Known rows, with every way that one mark hangs from another:
tivav(pema ratet(guded pavak)): [ 1.82  0.04  3.10 -1.76 -0.22 -2.94 -2.15 -0.74  0.03 -1.65  1.68 -0.88
 -0.95 -0.94 -0.22  5.84 -1.16  1.04  0.31  0.19  1.33]
zurog(regu(mepum pavak)): [-2.39  0.53 -2.65  3.00  0.30  1.40  0.18  8.33 -0.15  2.20  0.71  2.04
  1.25  0.23  0.51  1.77 -0.87 -1.64  0.14 -1.59 -2.09]
guded(ratet(tivav(pema))): [ 0.56 -1.08  1.73 -2.86 -0.36 -1.39 -1.51 -5.60  1.89  0.17  5.27 -1.86
 -1.35  1.10 -1.78  2.82  0.68 -0.53  1.30 -1.29  0.86]
tivav(pema): [ 0.79 -0.39  1.75 -2.02 -1.50  0.12 -1.74 -0.55 -0.06 -1.27  3.04 -0.88
 -1.03 -0.55 -1.88  5.41  0.07  0.89  0.39 -0.34  2.89]
ratet(tivav zafubos): [-0.59 -0.13  0.69 -1.14 -1.04  0.91 -0.40 -2.47  0.92  0.22  1.44 -0.73
 -0.27 -0.17 -0.97 -0.30  0.87  0.55 -1.53 -0.37  1.90]
tivav(ratet(guded)): [-1.03 -0.16  1.62 -0.24  0.04 -0.41 -2.85  1.95  1.03 -0.24  0.86 -0.65
 -0.89 -0.36  0.19  0.73  0.26  0.64 -0.17 -1.00 -0.08]
ratet(pavak tivav): [-1.19 -0.29  2.88 -2.10 -0.68 -1.09 -0.07 -4.52  0.11 -0.45  1.91 -1.15
 -0.38 -0.30 -2.02  5.67  1.24 -0.43 -1.35  0.71  1.58]
regu(mepum pavak zurog): [-3.86  0.62 -2.80  5.32  0.30  1.01  0.96  7.78 -0.09  1.49 -0.23  1.34
  1.49  0.86 -0.15  0.88 -1.20 -2.22  1.90 -0.42 -2.44]
pavak(ratet(guded)): [ 0.19 -0.51  0.33 -0.70  0.13  1.57 -0.37 -1.09 -0.77 -1.01 -2.42 -0.01
 -0.69 -0.31  0.41 -3.81  1.80  0.36  0.00  0.70 -0.46]
tivav(pema ratet(guded pavak zafubos)): [ 2.75  0.67  2.16 -1.48 -0.47 -2.55 -2.41 -0.66  0.06 -1.88  0.11 -0.45
 -0.49 -1.10  0.49  3.73 -1.60  1.95 -1.21  0.02  1.65]
tivav(pema ratet): [ 0.63 -0.14  2.60 -0.96 -0.91 -1.44 -2.24  0.23  0.55 -0.52  3.46 -1.38
 -1.29 -0.74 -1.28  6.94 -1.12  0.97  1.09 -0.97  2.04]
tivav(pema ratet(guded zafubos)): [ 2.27  0.17  1.18 -0.75 -0.44 -1.16 -2.36  1.17  0.68 -1.07  1.30 -0.56
 -0.83 -0.70  0.78  0.40 -1.51  1.97 -0.07 -0.86  1.72]
regu(pavak): [-2.81  0.10 -0.98 -1.16 -0.13  1.08 -1.10  4.13  0.29  0.47 -0.77 -0.14
  0.57  1.09 -1.06  2.57  0.54  0.55  0.64 -0.43 -0.06]
guded(ratet(pavak tivav(pema) zafubos)): [ 1.88  0.03  1.99 -3.43 -0.56 -2.32 -1.86 -7.34  1.29 -0.81  2.64 -1.41
 -0.60  0.54 -1.34  3.74  0.13  0.41 -1.18 -0.54  1.26]
pavak(ratet(guded tivav)): [ 0.33 -1.19  0.48 -0.49  0.66  0.78  1.92 -3.75 -0.26  0.03 -0.43 -0.62
 -0.85  0.05  0.44 -5.14  1.69 -0.49  1.02  1.03 -0.30]
tivav(ratet(zafubos)): [-0.85  0.83  1.55 -0.28 -0.99  0.12 -3.42  1.35  0.96 -0.10 -0.09 -0.59
 -0.47 -0.75 -0.41  2.81 -0.22  1.53 -1.91 -1.39  0.84]
zurog(regu(mepum pavak(ratet(guded)))): [-0.79  0.18 -3.58  3.59  1.44  1.61  1.82  7.16 -1.01  1.84 -2.07  2.49
  1.25  0.23  2.20 -4.26 -0.59 -1.69  1.14 -0.54 -3.54]
ratet(guded pavak tivav(pema) zafubos): [ 2.88 -0.23  1.67 -2.58 -0.33 -1.88  0.70 -4.24 -0.11 -1.60  1.30 -0.50
 -0.23 -0.53  0.02  0.22 -0.39  1.03 -1.09  1.07  2.44]
regu(mepum pavak(ratet(zafubos))): [-1.26  0.80 -3.25  2.28  0.14  1.43  1.54  4.16 -0.52  0.04 -3.33  1.86
  1.29  0.45  0.83 -3.00 -0.31 -0.51  0.69 -0.11 -2.03]

Rows:
[ 1.45 -1.47  1.19 -1.72 -0.08 -0.71  1.22 -2.49  0.56 -0.40  4.36 -1.01
 -1.09  0.16 -0.43 -0.89  0.21  0.00  1.75  0.28  2.12] : ratet(guded tivav(pema))
[-2.77  0.54 -3.29  5.82  0.92  1.44  2.61  5.57 -1.18  1.44 -2.75  1.54
  1.35  0.68  0.57 -1.69 -0.94 -2.32  2.66  0.54 -3.44] : regu(mepum pavak(ratet) zurog)
[ 3.21 -0.79 -0.20 -0.92  0.19  0.24  2.25 -4.43 -0.52 -0.77 -0.38 -0.44
 -0.71 -0.37  0.93 -5.63  0.17  0.68  0.81  1.13  1.22] : pavak(ratet(guded tivav(pema) zafubos))
[ 1.23 -0.53 -0.33 -0.50  0.38  1.18  1.56 -3.52 -0.21 -0.19 -2.02 -0.18
 -0.38 -0.21  1.08 -7.28  1.22  0.45 -0.34  0.88  0.08] : pavak(ratet(guded tivav zafubos))
[ 0.67  0.84  1.30 -2.13 -0.74 -0.01 -2.81 -0.64 -0.29 -2.12 -2.72  0.43
  0.24 -0.75  0.23 -0.37  0.86  1.65 -3.64  0.41  0.99] : ratet(guded pavak zafubos)
[-0.73  1.00 -3.62  3.71  0.56  2.04  1.31  6.67 -1.07  1.90 -2.84  2.51
  1.55 -0.06  1.72 -2.64 -1.04 -1.05 -0.21 -0.84 -2.81] : zurog(regu(mepum pavak(ratet(zafubos))))
[ 0.71  0.07  1.51 -1.81 -0.11 -0.81 -0.13 -3.55  0.24 -1.06 -0.46 -0.24
  0.11 -0.40  0.19 -1.54  0.85  0.71 -2.48  0.80  1.15] : ratet(guded pavak tivav zafubos)
[-1.36 -0.13 -3.02  3.70  1.24  1.16  3.58  4.20 -0.61  2.88 -0.02  1.70
  1.08  0.38  1.13 -1.54 -0.74 -2.37  1.68 -0.46 -2.96] : zurog(regu(mepum pavak(ratet(tivav))))
[-1.02 -0.93 -2.18 -0.33  1.61  0.71  2.79  0.16 -0.24  0.96 -2.09 -0.20
  0.36  1.46  0.89 -4.74  0.91 -0.30  2.49  1.08 -1.54] : regu(pavak(ratet(guded tivav)))
[ 2.10  0.18  2.18 -2.54 -1.21 -1.71  0.32 -5.16 -0.07 -1.30  1.93 -0.91
 -0.23 -0.79 -1.50  5.11 -0.46  0.96 -1.35  0.80  3.27] : ratet(pavak tivav(pema) zafubos)
[-0.19  0.99  1.79 -3.18 -0.95 -0.74 -5.00 -3.68  1.10 -1.35 -1.00 -0.51
 -0.20  0.37 -1.21  3.24  1.29  0.87 -3.46 -1.11 -0.14] : guded(ratet(pavak zafubos))
[ 1.91 -0.92  2.26 -2.52  0.06 -2.24  1.03 -4.57 -0.13 -1.41  2.96 -0.98
 -0.74 -0.28 -0.71  2.73  0.06  0.04  0.44  1.29  2.09] : ratet(guded pavak tivav(pema))
[-2.05  0.25 -3.78  5.90  1.60  1.23  2.81  6.41 -1.21  1.13 -3.35  1.83
  1.41  0.91  1.76 -5.62 -0.81 -2.17  2.97  0.73 -4.06] : regu(mepum pavak(ratet(guded)) zurog)
[-1.13 -0.31 -2.19  1.30  1.32  1.46  2.29  2.36 -0.53  2.98 -1.14  0.29
  0.76  0.68  0.66 -0.52 -0.06 -0.94  1.13 -0.06 -1.96] : zurog(regu(pavak(ratet(tivav))))
[-0.26  0.46  1.99 -1.90 -0.97 -0.67 -0.38 -4.41  0.20 -0.67  0.19 -0.61
  0.06 -0.61 -1.26  3.28  0.67  0.66 -2.85  0.46  1.85] : ratet(pavak tivav zafubos)
[-1.98  1.11 -3.98  5.90  0.59  1.63  2.27  6.01 -1.07  1.14 -4.14  1.89
  1.76  0.50  1.18 -3.83 -1.30 -1.49  1.46  0.36 -3.19] : regu(mepum pavak(ratet(zafubos)) zurog)
[ 2.51 -0.74  0.31 -1.62 -0.44 -0.32  0.72 -2.40  0.56 -0.72  2.50 -0.55
 -0.60 -0.13  0.38 -3.28 -0.31  1.07  0.11  0.14  2.49] : ratet(guded tivav(pema) zafubos)
[-1.14 -0.35  2.56 -3.11 -0.11 -1.79 -2.26 -6.77  1.58 -0.06  2.52 -1.55
 -0.67  0.89 -1.91  4.56  1.68 -0.85 -1.12 -0.62 -0.30] : guded(ratet(pavak tivav))
[ 0.21  0.98  2.00 -0.88 -0.17 -1.41 -3.35  0.46  0.43 -1.17 -1.81 -0.11
 -0.16 -0.95  0.63  1.66 -0.25  1.59 -2.63 -0.28  0.21] : tivav(ratet(guded pavak zafubos))
[ 1.61 -0.42  0.99 -1.65 -1.26 -0.16  0.44 -3.17  0.55 -0.40  3.22 -1.03
 -0.66 -0.39 -1.12  1.47 -0.39  0.94 -0.25 -0.20  3.23] : ratet(tivav(pema) zafubos)
[ 1.19  0.14 -0.48 -0.67 -0.16  1.93 -0.73 -0.76 -0.82 -1.23 -3.94  0.46
 -0.30 -0.52  1.09 -6.18  1.31  1.30 -1.38  0.52 -0.07] : pavak(ratet(guded zafubos))
[-1.13  0.24 -2.34  1.13  0.92  2.08  0.37  4.86 -1.07  2.21 -2.71  0.78
  0.78  0.42  0.63  0.14 -0.01 -0.21  0.28 -0.40 -2.17] : zurog(regu(pavak(ratet)))
[-2.59 -0.11 -3.30  6.07  1.40  0.76  4.71  3.43 -0.76  2.28 -0.98  0.99
  1.24  0.96  0.55 -2.68 -0.96 -2.96  3.52  0.81 -3.39] : regu(mepum pavak(ratet(tivav)) zurog)
